Each row was made from one walk, in order. Every step used is in the known rows, and no mark comes twice. Write each row's walk.
In the rows, zero is written as 128.
Known rows
pebor -> falog: [133 127 109 130 120 136 131 133 159 116 136 122 133 119 136 124 113 129
 117 134 127 133 149  97 134 116 136 111 123 141 109 157 120 127 136 127
 135  90 136 117 138 115 142 140 136 118 114 161 113 157 110]
vivul -> motas -> lubu: [138 147 119 163 101 142 121 137 144 138 133 131 122 128 109 130 132 122
 151 110 135 136 141 119 131 158 123 141 110 127  97 184 121 123 143 123
 137  60 126 135 135 163 122 173 106 136 116 185 112 117 129]
dakida -> govo -> sobami -> pebor: [112 142 138  86 101 113 129 114 143 138 139 121 101 144 136 131 129 113
 133 123 144 152 119 139 111 124 117 169 114 141 158 126 119 112 132 109
 135  86 123 150 153  84 134 172 131 158 111 132  87 101 100]
govo -> sobami: [158 131 153 119 115 120 125 127 142 118 141 134 129 121 130 111 111 127
 128 119 132 139 104 117 110 115 126 139 107 130 146 155 117 127 141 115
 135 129 127 143 141 126 126 129 126 118 101 129  95 149 102]
penil -> dakida -> govo: [131 154 105 101 114 128 120 134 146 108 115 114 125 123 156 147 107 129
 130 122 112 147 150 178 135 130 110 119 107 147 126  59 103 125 133 152
 134  98 127 153 154 106 125 144 142 128  99 146 101  99 117]
patu -> mubi -> virob -> pebor: [116 151 127 144 105 126 111 117 112 132 122 124 131 106 132 122 100 136
 147 146 121 104 147 122 116 171  98 184 133 148 138 190  79 130  96 113
 124  95 114 136 124 153 155 144 193 188 164 140 130 171 141]
mubi -> patu: [120 132 119 129 135 148 138 118 130 128 126 129 138 101 129 138 119 149
 130 145 122 139 127 143 131 117 137 129 125  97 131 164 133 127 138 138
 122  99 116 135 117 102 130 122 133 138 140 143 129 119 128]
motas -> lubu -> pebor -> govo -> sobami: [201 140 150 129  89 148  80 123 146 142 142 127 100 156 148 135 157 120
 156  79 107 164  85 142 106 137 127 127 134  87 119 159 102 123 119 122
 124  96 133 123 171 128 105 171 127 112 108 138 101  93 117]
sobami -> pebor -> virob: [118 109 129 113 111 126 102 122 108 183 139 125 116 101 131 125 182 118
 133 136 136 149  72 136 131 138 141 128 154 121 153 132 139 124 120 118
 120 135 109 108 138 108 153 168 133 146 146 153  96 119 102]
pebor -> dakida -> penil: [137 135 125 111 148 109 159 112 114 180 135 130 122 139 150 122 143 146
 132  96 120 144 130 137 130  92 119 170 124 132 135 121 138 121 143 151
 118 119 123 152 126 133 118 121 162 102 154 116 155 141 129]
pebor -> govo: [150 129 122 125 121 136 111 133 121 138 145 124 121 115 146 132 140 134
 112 114 116 152 125 159 118 132 135 127 144 112 139 124 125 129 118 127
 121 123 133 122 137  90 122 136 173 136 130 128 131 117 126]
govo -> sobami -> pebor: [124 131 142 108 105 125 119 116 130 130 148 135 105 138 126 117 142 110
 139 124 147 146  93 137 116 120 133 160 124 147 163 162 131 119 134 111
 135  87 113 127 146 122 132 157 128 139 115 132 102 124  96]
mubi -> patu -> virob -> pebor -> dakida: [139 136 157  90 160 123 164  89  99 171 125 129 137 103 135 126 133 160
 146 137 115 130 117 188 135 144 117 164 141  87 142 148 103 118 132 130
 123  52 118 188 111  96 136 140 144  96 132 142  79 174 135]
mumo -> fabofif -> pebor -> govo: [138 123 119 144 132 139 144 143 121 190 148 144 140 140 131 129  90 133
 121 115  94 144 128 199 129 120 164 116 129 102 141 124 110 122 124 135
 133  69 146 127 147  91 111 124 156 125  94 141 115 111 107]
motas -> lubu -> pebor: [147 135 141 141 115 141 109 123 135 151 120 127 110 169 130 143 150 117
 168  98 114 134 108 112 131 148 128 122 136 101  86 131 118 125 117 134
 123 106 128 125 151 166 114 167  87 122 133 137 126  94 141]
virob -> pebor -> falog -> zadu: [160 116  92 105 104 125 113 119 152 113 134 113 107 115 138 112  88 137
 136 141 129 121 158 137 130 146 121 120 135 141  85 160  92 115  97 132
 123  96 124 127 131 139 167 148 125 131 126 186 116 162 139]
virob -> mubi -> patu: [115 132 118 139 133 136 141 123 111 126 129 134 146  89 133 135 129 134
 136 151 132 130 184 179 140 106 159 123 131  85 127 168 133 126 140 135
 119  92 106 140 111 108 146 144 144 157 143 177 132 139 144]
falog -> dakida -> govo -> sobami: [133 150 154 105 127 117 136 136 154 132 129 117 137  96 147 136 116 118
 112 126 127 156 131 123  99 121 124 126  96 130 147 135 116 123 135 121
 130 107 130 163 133 108 126 142 195 135  75 106  98 159  82]
patu -> virob -> fabofif: [152 134 162 136 149 111 157 126 139 140 119 130 121 114 124 121 112 133
 115 148 119 129 127 149 143 128 137 155 143 117 122 151 131 126 190 103
 150 145 159 121 140 128 135 108  96  95 103 127 110 172 127]
virob -> lubu -> motas: [127 138 153 102  95 115 134 114 132 103 107 121 129 191 111 135 152 123
 125 123 129 122 156 152 131 161 101 155 100 107 108  62 146 133 137 121
 132 120 147 141 125 124 109 160  93 131 105 129 123 170 137]
penil -> dakida -> govo -> sobami -> pebor -> virob: [143 139 124  79  90 119  90 121 137 163 131 113 117  97 157 124 144 116
 136 125 122 184  83 185 125 141 116 140 116 151 175 107 108 121 137 125
 132  86 106 138 170  85 151 170 151 140  97 179  44 118  73]
patu -> mubi -> virob -> lubu: [105 150 127 118  76 131 122 118 130 133 110 121 128 145 119 149 124 147
 140 152 115 109 171 106 121 149 112 146 117 126 129 143 105 142 128 103
 124  85 115 126 141 160 146 146 138 181 159 125 142 187 156]
virob -> pebor -> govo: [154 130 124 120 129 128  84 120 107 132 137 123 119 109 145 126 139 136
 126 112 122 146 126 187 110 163 121 143 153 120 139 132  91 121  94 134
 116 115 130 146 128 106 127 161 202 150 116 141  99 132 137]
motas -> lubu -> pebor -> dakida: [143 135 159 112 125 138 126 111 113 187 123 134 107 172 134 141 155 112
 171  78 107 131 103 120 130 139 123 138 143 109  98 111 120 118 117 141
 122  89 126 153 148 166 116 160 103  97 150 126 133  92 141]
mubi -> patu -> virob -> lubu -> pebor: [145 132 149  87 106 150 167  86 128 125 108 122 108 175 123 163 171 156
 142 153 105 127 128 145 144 120 141 128 125  52 102 111 142 133 144 114
 124  85 122 128 138 113 126 170  53 128 118 119 100 157 158]
patu -> mubi -> virob -> fabofif -> pebor -> govo: [106 153 148 170 112 137 131 152 115 181 132 139 119  74 132 118  70 123
 120 145  91 112 132 187 118 136 137 183 155 135 147 203 123 130 152 100
 141 129 141 116 148 134 144 130 207 182 138 119 130 153 118]
fabofif -> pebor: [109 124 135 140 131 133 145 141 115 166 125 138 137 133 117 123  98 126
 134 136 117 106 117 158 135 125 129 130 133 134 119 138 130 120 135 127
 133 141 132 144 127 134 127 149 141 141 102 111  96 125 117]
pebor -> dakida -> govo: [110 141 133  75 132 117 152 113 120 178 121 122 122 136 146 134 129 126
 126 101 121 134 153 154 123 118 110 160 130 121 132  81 122 118 122 135
 126  80 133 184 126  94 122 140 146 130 137 104 108 129 137]
mumo -> pebor: [122 130 144 132 108 127 132 120 118  95 127 131 134 142 131 149 146 133
 125 127 133 126 139 118 139 164 124 163 106 144 121 158 119 116 121 139
 119 157 119 134 135 123 129 127 102 113  98 129 123 128 137]
motas -> lubu -> pebor -> falog -> zadu: [170 127 102 121  82 150 112 125 175 131 129 114  90 148 143 138 114 116
 160 115 111 130 140 117 143 135 141  94 137 108  53 167 113 119 117 137
 124  89 128  94 160 166 149 155  58 106 139 187 138 125 144]
pebor -> falog -> lubu -> devor: [117 134 108 141 140 119 148 132 141  80 136 118  95 171 141 140 110 118
 101 115 124 128 170  61 128 133 125 112 100 168 120 115 113 122 126 108
 126  47 147 125 131 117 135 134 117 103 125 147 144 144  88]
pebor -> govo -> sobami: [171 134 137 117 115 127 100 131 134 124 155 129 121 120 148 115 124 130
 113 109 118 160  97 157 101 122 135 134 129 115 151 156 115 128 127 112
 126 103 125 129 148  92 118 139 173 126 105 134 101 145 109]
patu -> mubi: [107 136 110 146 105 133 126 129 135 134 136 133 132 133 132 122 105 122
 133 131 126 135 159 133 123 151 128 156 120 134 129 134 124 134 125 119
 128 113 120 131 126 133 151  95 139 130 155 115 152 138 147]
sobami -> pebor: [103 123 123 121 112 133 127 116 113 138 135 131  98 137 125 135 162 115
 140 126 143 133 110 138 133 131 134 153 138 140 146 129 140 123 126 121
 127 107 116 123 133 122 138 157 130 140 140 134 135  98 117]
govo -> sobami -> pebor -> virob: [145 115 160 104  97 118  97 119 115 162 145 127 120  97 132 109 169 117
 136 134 140 163  48 130 116 136 139 140 136 138 174 159 122 123 128 104
 127 106 109 114 143 104 155 163 131 134 118 154  72 139  77]
motas -> devor: [145 135 114 141 115 104 126 116 113 144 118 125 122 106 124 129 135 119
 127 117 112 120 149  94 123 138 144 127 133 142 119 146 127 129 144 138
 130 132 139 120 130 131 132 126 184 132 134 131 115 124 146]
dakida -> govo -> sobami: [143 146 134 101 112 113 128 124 159 118 128 121 133 127 139 122 107 125
 119 124 127 148 137 120 110 122 111 148 107 132 136 131 110 121 134 116
 135  98 134 145 145  87 127 146 135 145  96 127  91 134 111]
vefidiv -> sobami -> pebor -> dakida: [ 65 131 157  89 141 123 137 102  88 157 136 133  99 144 132 137 164 109
 144  78 128 138  66 191 136 148 136 157 132 106 151  98 139 115 149 128
 119  77  85 141 132 116 134 174 161 100 165 130 141  94 107]
sobami -> pebor -> govo: [119 122 115 109 108 131 108 122 108 148 150 126  89 132 144 139 178 118
 128 111 134 155 111 188 121 136 148 152 154 125 158 116 143 121 114 122
 123 106 118 112 147  92 132 158 181 151 143 144 127  88 120]
penil -> dakida -> govo -> sobami: [156 158 119  93 104 126 109 131 158 111 121 120 129 123 155 131  86 128
 129 114 117 162 136 171 118 122 102 134  97 155 143  90  95 123 142 137
 140  84 127 154 161 104 117 138 138 117  74 158  74 131  92]
mumo -> fabofif -> pebor: [120 121 128 142 136 131 160 137 125 187 134 147 152 149 113 122  75 128
 132 127 108 123 122 160 135 122 156 119 116 123 131 121 110 123 137 139
 139  88 135 132 138 122 119 118 116 120  99 134 126 131 112]
vivul -> motas -> lubu -> devor: [126 157 125 182 103 143 138 135 133 114 132 131 122 185 117 138 150 122
 145 123 135 135 128  88 127 167 118 151  98 153 119 160 110 116 140 119
 128  36 136 127 135 151 130 169 117 135 124 189 110 110 105]
virob -> fabofif -> pebor -> falog -> lubu -> devor: [107 137 136 170 163 113 178 150 140 125 126 136  94 157 127 123  61 106
 105 125 107 106 145  95 134 135 139 134 113 186 100 131 123 114 160  94
 145  85 166 131 137 139 134 127 117 103  93 130 120 130  61]
falog -> pebor -> govo -> sobami: [190 128 168 117 114 135  67 141 125 134 143 122 138 139 146 112 142 131
 117  97 123 153  94 155 100 143 137 156 123 116 158 181 112 116 133 113
 128 100 115 137 139 114 110 122 175  93  68  78  82 134 115]

Which walk is each row?
[123 128 157  74 119 118 131 103 102 171 149 140 105 150 130 111 157 110
 145  92 137 138  82 146 114 119 127 179 131 146 175 134 132 113 136 113
 129  69 109 158 138 128 136 150 147 101 134 121 101 123  98] : govo -> sobami -> pebor -> dakida
[113 114 144 146 123 123 118 152  82 194 121 139 156  70 128 110 132 117
 133 151 121 113 133 191 145 127 156  97 140 106 127 157 120 121 144 114
 125 163 119 131 120 123 167 176 149 145 108 173  66 165 133] : fabofif -> pebor -> virob -> mubi
[122 154 115  75  92 124 109 122 147 122 132 119  94 133 154 137 120 114
 141 118 131 162 114 181 123 130 107 162 107 160 166  88 110 115 140 130
 141  63 115 150 169 101 127 169 134 131  85 153  85  97  86] : penil -> dakida -> govo -> sobami -> pebor
[104 151 126 147  96 133 131 127 127 135 128 127 124 107 131 130 102 135
 135 148 117 108 155 110 121 136 116 163 124 135 140 188 111 137 122 109
 128  97 116 113 135 151 149 121 161 166 172 129 151 171 130] : patu -> mubi -> virob
[ 94 123 155 115 150 131 162 132  91 203 125 143 140 138 123 116 108 118
 143 108 111 100 109 174 133 112 127 139 132 137 133 120 137 115 128 131
 130 113 125 180 117 134 126 134 155 113 124  91 103 133 123] : fabofif -> pebor -> dakida
[ 89 139 147  93 139 123 168 127 109 203 113 132 135 129 138 128 100 121
 134 113 110 114 143 185 128 120 120 150 122 139 127  79 126 109 129 134
 131 105 134 197 123  99 120 153 165 131 112  97  85 111 124] : fabofif -> pebor -> dakida -> govo
[138 114 151 114  95 112  87 119  97 164 147 134 130  87 135 105 182 104
 140 137 146 151 107 163 124 128 159 135 139 111 170 184 116 120 142  96
 126 109 105 126 138 107 176 180 145 135 122 188  75 156 110] : govo -> sobami -> pebor -> virob -> mubi
[126 131 143  94  92 103 101 119 117 169 138 122 125  83 148 120 162 105
 135 139 146 158 134 179 123 128 145 139 135 116 162 138 107 114 142 101
 127  92 106 133 143  74 171 192 152 165 106 190  52 137 108] : dakida -> govo -> sobami -> pebor -> virob -> mubi
[136 116 146  95 100 122 102 124 123 159 107 117 141 120 121 135 173 138
 125 146 116 145 108 117 124 148 133  91 134 101 119  95 120 141 121 120
 115 132 121 127 132 123 149 162 111 147 129 138  89 161 135] : pebor -> virob -> lubu
[161 136 145 107 163  91 169  90 103 182 132 124 124 133 153 121 139 160
 140 111 120 136 138 165 136 134  95 192 129 116 133 132 114 114 144 138
 122  95 132 172 127 124 121 146 161 103 128 132 113 183 142] : patu -> virob -> pebor -> dakida -> penil
[151 121 159 143 144 113 102 137 131 170 124 128 136  61 124 108 126 127
 117 148 114 141  77 130 126 136 142 133 161 127 130 145 131 134 154 117
 135 177 141 109 132 122 157 119 124 131 127 141 102 144 110] : pebor -> virob -> fabofif
[148 144  94 159  88 122 125 120 120 125 131 130 120 112 116 128 144 118
 128 112 122 113 163  96 121 138 145 172 106 154 114 192 143 123 152 123
 136  95 134 115 129 148 135 165 173 159 119 154  89 120 147] : vivul -> motas -> devor
[142 135 138 128 139 138 170 109 135 129 129 124 136  98 129 138 124 158
 123 160 118 140 133 154 144 119 136 133 122  82 131 159 129 131 161 120
 133  84 125 136 129  83 130 115 105 109 126 151 111 163 125] : mubi -> patu -> virob
[135 143 142 126 125 122 111 114 104 131 119 119 128  98 125 128 119 147
 143 143 130  97 118 122 119 162  99 150 145 135 136 197  91 123 101 129
 122  94 126 134 126 138 136 187 190 179 130 151 106 164 119] : mubi -> virob -> pebor
[109 118 142 151 131 140 134 138  86 197 119 141 171  37 130 118 113 134
 134 168 113 119 127 218 146 116 169 102 142  74 130 188 134 125 147 123
 121 126 102 139 109  93 162 169 160 161 124 190  63 154 129] : fabofif -> pebor -> virob -> mubi -> patu
[145 116 158 134  99 119 101 124 112 132 128 126 151 103 134 136 168 136
 118 135 126 140  99 108 137 182 125 127 118 133 132 151 113 124 122 141
 111 177 112 113 132 104 149 134 109 113 103 152  84 147 125] : mumo -> pebor -> virob
[137 131 150  90  94 113 102 117 135 166 133 117 118 106 141 117 149 122
 129 133 137 166  79 133 113 139 121 144 135 134 164 131 115 119 128 107
 125  98 116 124 151  68 155 174 145 155 117 149  54 130  88] : dakida -> govo -> sobami -> pebor -> virob
[109 152 116 148 117 133 116 131 133 142 132 116 148  63 146 135  98 134
 132 147 120 121 170  88 115 162 125 147 121 152 132 229  79 130 105 122
 128  66 111 138 129 157 184 148 252 174 124 159 132 222  94] : patu -> mubi -> virob -> pebor -> falog -> dakida
[127 132 173 151 156 115 176 143 126 173 117 141 131 106 111 113  86 127
 125 156 107 104 116 177 149 131 145 149 139 119 114 144 131 121 195  99
 156 173 160 131 137 129 131 121 113 100  80 109  94 170 112] : patu -> virob -> fabofif -> pebor
[135 131 126 128 135 102 123 118 145  95 132 120 116 153 132 115  87 114
 118  98 132 111 194 116 129 187  83 170  94 151  92 130 110 120 109 115
 139  73 152 163 119 113 123 166 137 113 104 166 131 165 109] : virob -> pebor -> falog -> lubu -> motas
[116 149 179  96 148 105 160 130 133 196 123 142 133 118 127 104  54 112
 129 113 104 119 115 180 113 109 119 187 129 148 134 124 116 108 170 110
 149 114 147 188 140 112 126 145 149 119  84  82  68 133  92] : virob -> fabofif -> pebor -> dakida -> govo -> sobami
[121 150 135 156 123 130 142 137 132 121 115 124 125 166 125 138 151 123
 148 125 123 136 117  99 128 164 119 107 114 147 119 105  98 121 128 138
 121  65 143 136 142 145 121 134 122 112 141 148 128 121 101] : motas -> lubu -> devor
[180 130 153  81  81 143  82 106 124 116 128 124  99 189 143 148 181 127
 129 100 107 154 102 137 102 118 135 141 131  88 130 106 118 126 116 110
 119 105 127 129 165 119 114 180 106 147  91 112  90 129 133] : virob -> lubu -> pebor -> govo -> sobami
[120 137 141 144 156 144 201 135 156 165 126 137 133  76 121 122  56 150
 114 174  99 122 138 171 159 103 162 131 133 100  95 208 135 119 205 110
 157 101 152 139 140  81 152 131 120 104  80 148  73 185  90] : mubi -> patu -> virob -> fabofif -> pebor -> falog
[179 128 140 115 135 122 114 116 114 140 135 118 120 105 145 126 147 145
 125 125 120 145 138 196 124 171 117 137 145  98 141 124  90 122 123 120
 127 108 139 135 144  95 125 157 177 122  99 152  85 167 138] : patu -> virob -> pebor -> govo
[112 147 106 110 130 127 144 143 166 127 127 104 135  85 154 151 115 124
 106 124 122 153 174 100 124 128 140 104 106 133 111 134 119 121 137 137
 133  81 134 142 139  94 146 152 209 137  85 138 120 156  85] : pebor -> falog -> dakida -> govo
[151 130 148 114 146 113 134 107 115 132 121 121 129 117 129 124 133 143
 136 143 127 126 127 157 134 170 111 146 127 117 127 132  88 120 131 116
 134 117 137 149 128 117 130 152 136 111  98 145  90 182 135] : patu -> virob -> pebor
[132 128 117 102  98 127 124 117 154 125 158 128 104 132 133 116 124 115
 131 122 146 145 104  93 123 109 140 150 120 154 143 188 122 115 144 105
 139  52 121 115 153 105 153 167 131 126 107 171  86 149  72] : govo -> sobami -> pebor -> falog
[142 144 155  71 125 110 140 111 136 158 129 124 132 137 150 120 113 126
 128  94 122 143 135 132 105 114 106 164 110 134 150 103 109 115 130 123
 130  77 128 190 135  94 123 137 152 116 111 111  87 142 110] : pebor -> dakida -> govo -> sobami
[112 150 133 114  70 146 120 103 118 129 108 122 106 189 128 160 153 130
 156 140 105 106 154 101 124 141 122 158 126 112 114 133 119 139 102 104
 117  96 112 102 147 175 147 173 108 202 160 103 140 149 161] : patu -> mubi -> virob -> lubu -> pebor
[ 85 154 151 178 121 129 149 148 125 176 120 143 133  92 116 113  42 123
 134 167 101  88 134 150 132 137 130 179 142 156 130 205 123 131 160 101
 150 150 135 121 136 165 156 119 161 172 137 109 128 169 114] : patu -> mubi -> virob -> fabofif -> pebor
[130 136 119 157 112  99 157 137 133 136 123 131 112 135 121 118  66  97
 111  90 102  86 204 107 139 167 125 155  86 158  75 159 144 123 157 117
 147  97 165 142 128 109 117 153 179 112  88 139 110 157 116] : fabofif -> pebor -> falog -> lubu -> motas -> devor
[153 139 112 135 119  87 117 110 141 108 123 117 106 140 130 121  91 105
 117  83 119 104 215  95 122 202  97 176  97 162  77 147 110 122 127 123
 139  74 157 150 121 108 125 163 183 132 106 154 119 155 129] : virob -> pebor -> falog -> lubu -> motas -> devor
[141 122 106 123 146 115 111 124 141 106 137 122 106 127 139 128  86 125
 125 105 129 124 179 101 126 165 110 130 117 153  96 144  96 124 106 113
 129  78 132 152 122 132 137 169 139 129 114 156 120 143 117] : virob -> pebor -> falog -> lubu
[143 123 166 149 124 116 107 128 122 133 123 129 145  83 127 127 140 129
 113 141 112 141  97 130 139 179 137 156 139 144 125 172 121 123 153 134
 127 218 133 104 136 116 154 114 108 120 101 148  97 137 110] : mumo -> pebor -> virob -> fabofif
